What can hang from each mark:
rasuk: lesoz
kodiza: pimar
vuka: nida
dalin: nulaz
lesoz: fomag nida nolem nulaz rasuk zoloto
nulaz: dalin lesoz
pimar: zoloto
zoloto: pimar
fomag: lesoz vuka

Each row was made from one small tree. Brackets hold a mark, then the marks that hang from it, in alphabetical order. Every link used is in the known rows. Write each row's tree.
Known rows:
{nulaz dalin {lesoz nida {zoloto pimar}}}: [ -2.3  12.7  28.2   5.7   3.6   2.6 -12.1   6.4   5.1 -10.6 -14.1  19.5
 -13.6  -3.7  17.6   4.6 -14.7 -10.7  17.0  -9.4   7.0   8.0  -6.7  -8.2]
{fomag {lesoz {zoloto pimar}} {vuka nida}}: [-28.3  35.9 -26.4 -40.0  -9.5 -45.1 -18.3  -6.0  11.5  17.0   8.9 -19.5
  -5.2 -30.6   4.4  15.3   2.8   4.5   1.2   0.5   8.8  42.2 -18.3 -27.6]
{kodiza pimar}: [ -7.3   7.0  17.7   1.2  16.0   8.6  -1.7 -13.7 -18.3 -13.3  -0.4  -2.6
  24.4  21.7  -2.2  10.0   4.4 -25.7 -28.7  13.2  20.8  -3.5 -18.6  -0.3]
{fomag {lesoz nulaz} vuka}: [-24.9  30.3 -15.6 -45.6  -3.6 -11.0  -4.8 -12.4 -10.3 -17.1  14.3 -23.8
   7.8 -14.4  -3.9   8.4  23.2  -5.0 -26.6   3.6  25.3  23.6 -21.3 -13.4]
{dalin {nulaz {lesoz fomag nolem zoloto}}}: [ -8.9   9.3   6.6  17.8  -6.4  17.3 -19.0   0.0 -27.3 -17.7 -15.1  17.9
 -19.8  -1.8  10.9  19.3  -7.1  -8.2   7.1   0.3  10.4   3.2  -2.9   3.9]
{dalin {nulaz {lesoz fomag nolem rasuk}}}: [-10.7  14.8  11.2  14.3   6.0   8.9  -5.1 -10.6 -13.9 -22.3 -18.3  20.9
 -24.7  29.0   8.3  26.7 -27.2 -20.0  10.0   3.5   5.1   7.6 -20.8   6.1]
{fomag lesoz}: [-14.4  12.6  -3.4 -13.6   3.2 -11.7  -6.0 -13.4 -21.7 -11.0  20.2  -5.6
  16.3  -6.3 -10.9  10.7  11.7 -10.1 -21.0   9.2  18.0   6.7 -11.9  -3.8]
{kodiza {pimar zoloto}}: [-10.1  10.6  21.2   2.5  19.4  10.0  -1.2 -24.4 -22.5 -15.6 -23.2  -4.5
  29.2  38.1   0.7  16.7  -8.8 -33.3 -40.7  14.2  25.4  -0.6 -30.3   3.1]
{lesoz nida nolem zoloto}: [ -9.5  17.4  -2.4  15.5  -5.5  -4.3 -15.5  -1.7 -29.7   3.2   9.0  10.7
   5.6   5.7  -5.0  27.1  -8.2 -10.0   4.2  11.1   8.9   3.8   5.9   1.1]
{lesoz fomag nulaz rasuk {zoloto pimar}}: [-16.3  16.4  15.5  -1.1  12.8  -4.6   0.8  -6.6  12.6   1.4  -2.7   0.9
  -4.5 -11.9   5.2  11.5  -9.9 -13.5 -11.4  -8.8   6.7  21.5 -11.5   3.5]
{fomag {lesoz nolem nulaz} vuka}: [-23.4  34.9 -32.3 -36.0  -9.0 -14.2  -5.9 -19.8 -24.5 -15.4  -1.1 -21.3
  -2.9  -2.4  -4.8  10.0  18.5  -4.8 -13.1   8.1  27.2  22.2 -21.4 -10.1]
{rasuk {lesoz fomag nida nulaz}}: [-21.3  33.0  30.4  -4.5   1.9  13.5 -18.0 -13.9  15.0  -9.6  21.3  -4.0
  28.6  13.4   4.3  35.9 -11.5  -6.7 -25.6  -1.3  18.2   9.6  -2.1   8.1]
{lesoz nulaz}: [-12.9   5.3   5.7 -12.7   8.0  17.5   3.7  -6.4 -25.6 -25.8  11.5 -11.6
  20.6  -2.6  -6.9   2.3  24.3 -15.0 -30.1   6.6  23.7   2.9  -8.9   6.4]
{dalin nulaz}: [ -6.7  -2.7   4.2  12.5  10.8  13.1   3.6  -8.8 -28.0 -19.5  10.5   5.9
   5.3   5.7  -3.5  11.4  19.2 -21.5 -14.8  18.7  20.6  -2.1 -12.2   6.2]
{rasuk lesoz}: [-13.6   7.9   9.1  10.1   8.5   7.8  -6.6  -9.1 -15.1 -12.5  35.3  -7.9
  38.1   6.1  -2.4  15.5  13.0 -11.0 -15.7   7.2  11.7  -0.1   7.0  13.8]
{nulaz dalin {lesoz fomag}}: [ -9.5   2.2  33.3  -2.8   5.8  22.6 -18.0  -5.0  -9.5 -29.2  -3.3  15.0
  -9.0   1.1   8.6  16.5  -7.1 -11.4  -8.4  -8.8  16.7  -0.3 -17.8   0.6]
{dalin {nulaz lesoz}}: [ -5.8   0.4  14.4   1.4   4.8  22.4  -0.9   2.6 -26.2 -32.7  -2.2   7.0
   0.8   7.1   8.5   2.8   9.2 -16.7  -7.4   6.0  13.0  -1.8 -10.5   1.2]
{vuka nida}: [-19.8   9.1  -1.4 -15.6   3.2  -4.8  -8.0  -6.1 -17.1  -8.1  22.1  -9.3
  18.0  -1.8  -6.4  20.4   6.4  -8.7 -18.8  12.7  14.3  13.4 -11.5  -4.2]
{fomag {lesoz nolem} {vuka nida}}: [-30.6  38.9 -38.6 -39.6 -14.3 -37.8 -18.2 -18.8 -15.4   2.1   8.1 -18.3
  -6.3   1.3  -6.6  29.4  -0.4   0.0  -1.4  13.8  17.0  33.3 -24.2 -21.5]
{rasuk {lesoz nida nolem}}: [-13.6  27.1   2.6  18.4  -0.9  -1.7 -14.5 -14.9 -14.3  -4.2  18.5   2.9
  24.6  33.0  -2.0  32.4 -11.8 -11.9   2.4  12.8  10.5   1.5   6.0  10.1]
{dalin {nulaz {lesoz fomag nida}}}: [-11.5  20.1  36.6   0.8  -0.8  18.5 -20.6  -2.3   1.2 -19.8  -8.5  18.9
  -9.7  16.9  13.4  32.6 -26.6 -13.8  -9.3  -1.0   9.0   3.9 -20.5  -5.6]
{fomag {lesoz nolem nulaz} {vuka nida}}: [-33.1  44.8 -40.0 -52.8 -14.2 -27.7 -11.9 -20.2 -12.8  -8.8   0.8 -27.5
  -5.2  -2.9  -4.7  20.2  11.4   1.2 -10.4  12.8  27.8  37.4 -25.2 -17.7]
{fomag {lesoz nulaz rasuk} {vuka nida}}: [-34.0  46.5 -21.9 -57.0  -1.6 -33.8  -3.1 -15.4  10.5  -6.7  18.7 -24.1
  -0.6  -6.0  -3.1  23.7  -0.4  -3.7 -14.2   8.2  18.1  47.7 -28.3 -20.7]
{lesoz nida zoloto}: [-10.1  13.2  14.9   7.2   1.3  -0.2 -16.4   3.8 -15.9   2.2  24.0   7.5
  17.4  -6.6  -4.2  24.5  -4.5  -9.2  -8.9   5.3   6.9   6.6   4.5  -2.6]
{dalin {nulaz {lesoz nida nolem}}}: [ -6.4  18.9   7.6  10.9  -3.7  12.3  -9.0  -4.4 -26.4 -25.0 -18.9  17.5
 -12.1  29.8   8.9  20.7 -16.9 -17.3  11.3  11.6  12.1   0.1 -12.9  -1.4]
{pimar zoloto}: [-13.1   2.9  10.1   3.2  11.5   9.2  -1.3 -17.9 -31.6 -16.7  -2.7  -5.7
  25.0  16.1  -6.1  18.0   1.3 -23.1 -33.4   7.7  19.2   1.4 -20.1   6.3]
{fomag {lesoz {nulaz dalin} zoloto}}: [-11.0  13.9  -2.5 -13.1   4.7  -1.0  -3.2  -9.7 -18.4 -19.3  13.8  -0.3
   2.1 -24.6  -2.4  -1.4  30.6  -9.0 -11.7  10.1  36.3  13.3  -0.4   0.2]

Write each row's tree:
[ -8.1  19.6   6.6   7.1  -9.0   6.4 -22.4   8.4 -28.5 -11.9  -3.4  12.6
   0.1   4.0   4.2  19.0 -19.6  -4.1  12.6  -2.8   2.0   4.1   6.9  -3.0] : {nulaz {lesoz nida nolem zoloto}}
[-16.8  27.3  35.3   1.2   6.8  16.3 -16.9 -19.5  18.3 -16.7  15.3   6.5
  12.4  19.3   8.0  34.2  -6.2 -12.6 -16.4   3.0  28.8   7.5  -5.8  10.3] : {rasuk {lesoz fomag nida {nulaz dalin}}}
[-11.5   8.6  12.9   4.7  12.9  21.8   3.1 -14.6  -9.1 -29.3  22.7  -4.9
  22.6   8.7   2.9   4.6  28.8 -15.9 -15.5  10.0  33.5   2.3   3.4  17.3] : {rasuk {lesoz {nulaz dalin}}}
[ -7.7   0.4  31.3   4.2   2.3  20.4 -25.2   4.7 -10.9 -19.1   2.9  17.5
 -10.4 -17.3  10.9  16.0  -3.3  -5.1  -1.4 -12.2  14.7   3.5  -3.1   0.7] : {nulaz dalin {lesoz fomag zoloto}}
[-14.0  23.8 -19.6  -0.9   6.5 -27.1   2.5 -22.2 -24.8  -5.5   8.7   2.9
  -0.7  16.6 -12.7  18.9  -8.9 -16.9   3.0  14.2  10.0  14.1 -14.6   0.8] : {fomag {lesoz nolem rasuk}}
[-32.0  45.1 -37.7 -34.9  -6.2 -49.0 -10.8 -21.0  -5.0   5.0  10.5 -12.3
 -12.4  12.8  -6.9  36.2 -15.5  -5.6   8.5  13.7   9.6  41.6 -28.1 -21.2] : {fomag {lesoz nolem rasuk} {vuka nida}}
[-16.0  18.1  -9.0   6.7   1.6  13.6   0.0 -15.8 -26.8 -23.7  13.5 -13.4
  27.1  17.5  -2.7   8.5  18.6 -11.6 -12.4  10.5  24.3   2.5   8.1  18.9] : {rasuk {lesoz nolem nulaz}}
[-13.2  11.1  16.6  11.5  13.2 -14.9  -5.1  -6.8   9.4  12.3   4.7   9.4
  -5.5  -8.4   3.7  20.2 -20.3 -14.4  -1.5  -6.2  -3.9  17.3 -10.8   1.6] : {lesoz fomag rasuk {zoloto pimar}}
[ -2.2  -2.8  17.1   6.3   7.5   7.7  -5.8   6.9  -9.8 -18.1 -12.3  10.8
 -10.6 -13.8  15.5  -9.6   4.7 -11.3  12.6  -9.7  10.8   5.0  -4.1  -2.3] : {nulaz dalin {lesoz {zoloto pimar}}}
[-21.3  18.8  17.8 -27.4  -7.1  10.7 -28.1   0.4  -3.3 -16.8   1.6  -5.1
  -3.2  -7.1   8.1  25.4 -12.5  -1.7 -15.5 -18.1   3.5  14.7 -24.6 -14.2] : {nulaz {lesoz {fomag vuka}}}
[ -6.8  24.5  10.1  13.6   3.8   3.0  -1.5  -5.3 -14.9 -20.7 -15.9  23.4
 -17.9  41.1   7.1  26.8 -32.2 -23.9  20.4  11.3   3.1   8.3 -15.5   0.6] : {dalin {nulaz {lesoz nida nolem rasuk}}}
[-11.7  24.8  13.1  -2.2  12.1 -11.0   6.2  -1.9  12.8   3.3  -0.5   3.8
   1.1   0.2   3.6  11.6 -16.1 -16.1  -0.4  -0.9   5.4  22.5  -6.3  -2.4] : {lesoz nida nulaz rasuk {zoloto pimar}}
[-15.2  29.5 -23.5  -5.9   2.0 -19.3   4.0 -12.0 -24.7  -7.9   7.6  -2.2
  -0.4  -6.5  -7.8   9.2   5.0 -10.4   1.2  10.6  17.8  21.8   0.7   4.4] : {fomag {lesoz nolem nulaz rasuk zoloto}}
[-22.8  29.3 -12.4 -27.9   4.5 -31.4  -5.4 -14.4  -3.0  -0.3  22.5  -8.1
   0.6  -1.2  -6.5  23.6  -4.6 -11.1  -6.5   4.1   7.4  28.8 -24.8 -15.6] : {fomag {lesoz rasuk} vuka}
[-10.8  18.8 -19.4  -2.8  -0.1  -5.3  -2.4 -16.1 -31.8 -18.1  -0.1   3.4
  -9.1 -11.3  -2.8   0.3  26.1  -9.2   1.4  14.1  37.9  11.9   0.9   3.7] : {fomag {lesoz nolem {nulaz dalin} zoloto}}
[ -4.6  -1.1  12.0  10.0   1.1  21.1  -8.2  12.8 -27.7 -25.4   4.3  10.4
   1.2 -11.7  10.8   2.3  13.1  -9.9  -0.9   1.8  11.4   2.9   4.1   1.3] : {dalin {nulaz {lesoz zoloto}}}
[-14.2  31.0  23.9   1.7  -0.5  -1.7 -20.3  -8.9  -1.2  -9.8 -12.0  19.8
 -13.8  33.1   6.0  41.7 -53.2 -12.4   9.0  -7.3  -5.6  11.5 -18.4  -2.9] : {nulaz {lesoz fomag nida nolem rasuk}}
[-11.2  22.8  20.9  11.1   5.4  12.7 -10.4  -4.0   2.8 -12.8  27.4   4.9
  21.2   1.1   7.4  18.2  11.7  -9.2  -2.5   7.8  27.2   9.1  16.8  11.6] : {rasuk {lesoz nida {nulaz dalin} zoloto}}
[-20.9  19.1 -10.5  -1.9 -10.6  -5.9 -28.5  -6.1 -19.8   8.0   6.0  -1.5
  -8.6 -13.6  -0.3  33.7  -2.2  -1.9  -2.4  -1.1   9.0  16.5 -10.1  -5.7] : {lesoz {fomag vuka} nolem zoloto}
[-16.0  23.7 -23.7  -9.0  -6.0  -8.7  -4.6 -10.4 -35.6 -13.8   5.4  -7.9
   5.3 -17.1  -7.8   2.2  21.6  -4.3  -9.4   9.3  26.5  13.3   3.2   2.5] : {fomag {lesoz nolem nulaz zoloto}}
[ -7.1   3.5  12.6  -1.9   2.6   5.0  -9.2  10.5 -13.9 -12.7  -6.7   0.0
   4.2 -20.1  11.8  -8.3   1.6  -5.4   3.2 -14.5  -0.5   6.1  -1.0  -3.8] : {nulaz {lesoz {zoloto pimar}}}
[-17.3  29.2 -20.5 -14.3   6.1 -17.0   9.6 -23.0 -22.4 -16.9   1.2  -5.2
  -1.0  13.1 -10.5   9.8   0.9 -16.0  -5.9  12.5  20.9  18.2 -14.0   4.3] : {fomag {lesoz nolem nulaz rasuk}}
[-15.2  22.4  12.6   7.3  -2.4  -0.7 -20.7 -16.9 -12.3   0.4  -1.9  12.7
  -2.6  22.6  -5.5  41.9 -26.8 -12.1  -8.1   6.6   9.6   2.5 -16.3   0.5] : {lesoz fomag nida nolem}
[ -5.0   2.1  22.0   2.5  15.9  10.0   1.2  -1.8 -12.7 -30.5   3.9  16.6
  -6.4  14.1   6.5   7.9  -9.4 -20.5   7.2  -0.6   9.4   5.7 -13.8   3.6] : {nulaz dalin {lesoz rasuk}}
[-31.2  30.7 -16.6 -25.2 -11.7 -16.4 -26.5 -15.9  -7.9   5.1   2.5 -11.0
 -12.7   5.4  -2.1  43.6 -13.5  -1.5  -8.9   6.5  12.1  26.8 -28.6 -13.4] : {lesoz {fomag {vuka nida}} nolem}
[ -4.5  13.2  21.6   9.9  -1.6  15.8 -15.3  12.7 -14.5 -17.2   3.2  17.8
  -0.9  -1.5  12.2  17.3  -7.5 -10.1   4.6   2.9   7.1   5.3   1.9  -5.6] : {dalin {nulaz {lesoz nida zoloto}}}
[ -9.3   4.2  24.1  10.5  -0.6  22.1 -19.8   7.7 -14.6 -19.8   0.2  15.1
  -7.3 -16.1  13.0  16.9  -2.6  -6.7  -6.5  -4.6   8.9   4.4  -2.6   0.9] : {dalin {nulaz {lesoz fomag zoloto}}}
[-24.4  37.7  18.8  -3.1  -9.1  -7.3 -39.7  -2.0  20.5  15.5  34.3  -1.0
  17.8  -6.3   8.7  50.8 -18.2   3.8  -5.7  -7.8   3.2  21.9   4.3  -7.0] : {rasuk {lesoz {fomag vuka} nida zoloto}}
[ -4.5  17.5   6.2  18.4  -7.2  11.6 -15.7   6.0 -27.4 -17.0 -12.2  21.1
 -12.2  11.5  10.1  19.3 -13.2 -11.8  17.9   8.5   8.6   3.8   2.1  -1.5] : {dalin {nulaz {lesoz nida nolem zoloto}}}
[-10.4  15.2 -11.6  26.4   2.5  -8.8  -6.3  -9.1 -15.1   4.6   6.3  -3.4
  15.5   1.2   6.1   6.7   5.3  -8.5  13.2   3.6   6.8   5.8  14.1  14.0] : {rasuk {lesoz nolem {zoloto pimar}}}
[-14.4   9.3  18.1  10.5   9.5  -4.0 -13.0  -2.8  -5.8   4.8  24.0  11.6
   4.2 -10.7  -3.6  31.2 -14.8 -11.1  -8.9  -1.7   1.5  13.7  -2.7   3.8] : {lesoz fomag rasuk zoloto}
[-12.3  23.3  23.7   4.2   8.6  15.7  -4.0 -14.4   4.2 -21.2  21.3   2.4
  21.6  21.2   4.9  19.3   8.2 -15.0  -8.7  10.2  31.2   5.4   1.5  10.5] : {rasuk {lesoz nida {nulaz dalin}}}
[ -5.9   4.7  -1.7  11.6   0.0  18.4  -1.8  -4.1 -39.3 -33.1 -17.1  10.8
 -10.4  17.6   6.8   5.6   4.6 -17.0   5.7  10.6  15.2  -3.5 -10.6   5.2] : {dalin {nulaz {lesoz nolem}}}
[-12.3   5.2  23.0  -5.8  10.7  23.5  -3.8 -16.3  -7.5 -24.9   1.9   4.5
  -3.1   0.4  -0.2  14.9  13.4 -16.5 -25.6   4.7  33.1   3.6 -20.1   7.6] : {lesoz fomag {nulaz dalin}}
[-34.6  36.7   0.6 -44.1   0.7 -13.5 -11.8 -12.1  19.7  -2.9  13.0 -16.8
  -6.5  -0.1   1.2  39.3 -14.7  -5.3 -21.4   0.4  13.1  41.4 -31.4 -13.1] : {lesoz {fomag {vuka nida}} nulaz rasuk}
[-11.5  19.7  -5.8  -1.9  11.3 -35.8   2.1  -9.4   1.6   9.5  10.0   1.7
  -1.1 -13.3  -1.1   5.6  -5.6 -12.5   5.4   0.6   1.7  23.0  -6.7  -6.0] : {fomag {lesoz rasuk {zoloto pimar}}}
[-13.2  27.4   0.7  26.4  -3.6  -5.1 -20.4  -4.6 -16.5   4.7  24.1   6.4
  23.5  12.9   0.3  31.4  -8.1  -5.7   9.6   9.7   7.9   5.2  21.5  11.0] : {rasuk {lesoz nida nolem zoloto}}
[-16.9  28.8   8.1   1.6  -6.1   6.2 -21.6  -8.4 -13.2  -2.1  -2.8   7.2
  -2.4  -0.5  -0.4  32.8 -13.5  -6.2 -11.2   2.8  18.0   9.7  -0.9   3.3] : {lesoz fomag nida nolem nulaz zoloto}
[ -7.5   5.2  -2.3   7.5  -6.4  10.6 -16.5   8.7 -41.6 -18.8  -1.9   5.1
   3.5  -7.8   2.8   4.5   2.7  -4.8   7.1  -3.3   5.3   1.6   7.7   3.1] : {nulaz {lesoz nolem zoloto}}
[-20.9  30.4  22.9 -26.0  -0.1   8.3 -18.1 -14.8  14.9 -10.7  -0.7   3.1
 -15.2   6.2   6.2  36.8  -6.9 -11.2 -17.7   1.3  28.2  19.8 -31.8 -12.3] : {lesoz {fomag vuka} nida {nulaz dalin}}
[-17.7  23.7  -3.1 -23.4  11.1 -12.2   9.6 -15.9  -9.6 -18.7  16.4  -7.9
  10.4   0.9  -8.4   7.2   6.0 -15.3 -19.0   7.4  19.4  19.2 -14.5   0.1] : {fomag {lesoz nulaz rasuk}}
[ -8.5  11.2  -1.4  11.1   1.5   0.2  -7.5   7.2 -31.0 -14.6   1.6  11.4
  -3.0   3.6   1.9  11.2 -14.9 -10.4  16.6  -3.7  -3.1   9.5   4.9   4.8] : {nulaz {lesoz nolem rasuk zoloto}}
[-17.3  33.7   1.9   4.1  -1.1   7.6  -7.6 -15.5 -12.2 -15.1  10.9  -5.0
  25.1  28.4  -0.2  23.7  -0.6 -12.1  -6.4  10.8  20.8   5.3   5.9  12.9] : {rasuk {lesoz nida nolem nulaz}}
[-10.2  13.3  -5.9  20.4   3.7  15.2  -3.9  -9.9 -24.3 -20.0  14.3   0.4
  11.8   3.3   4.0   6.0  27.3 -10.0   5.8  13.1  33.2   4.0  18.6  20.9] : {rasuk {lesoz nolem {nulaz dalin} zoloto}}
[ -6.8  -1.1   9.4   2.4   9.7  19.3   1.2  -1.5 -24.7 -22.1  13.6   3.1
   5.0 -18.1  -0.5  -1.8  32.2 -13.1 -12.9   9.3  33.1   5.0   2.8   8.8] : {lesoz {nulaz dalin} zoloto}
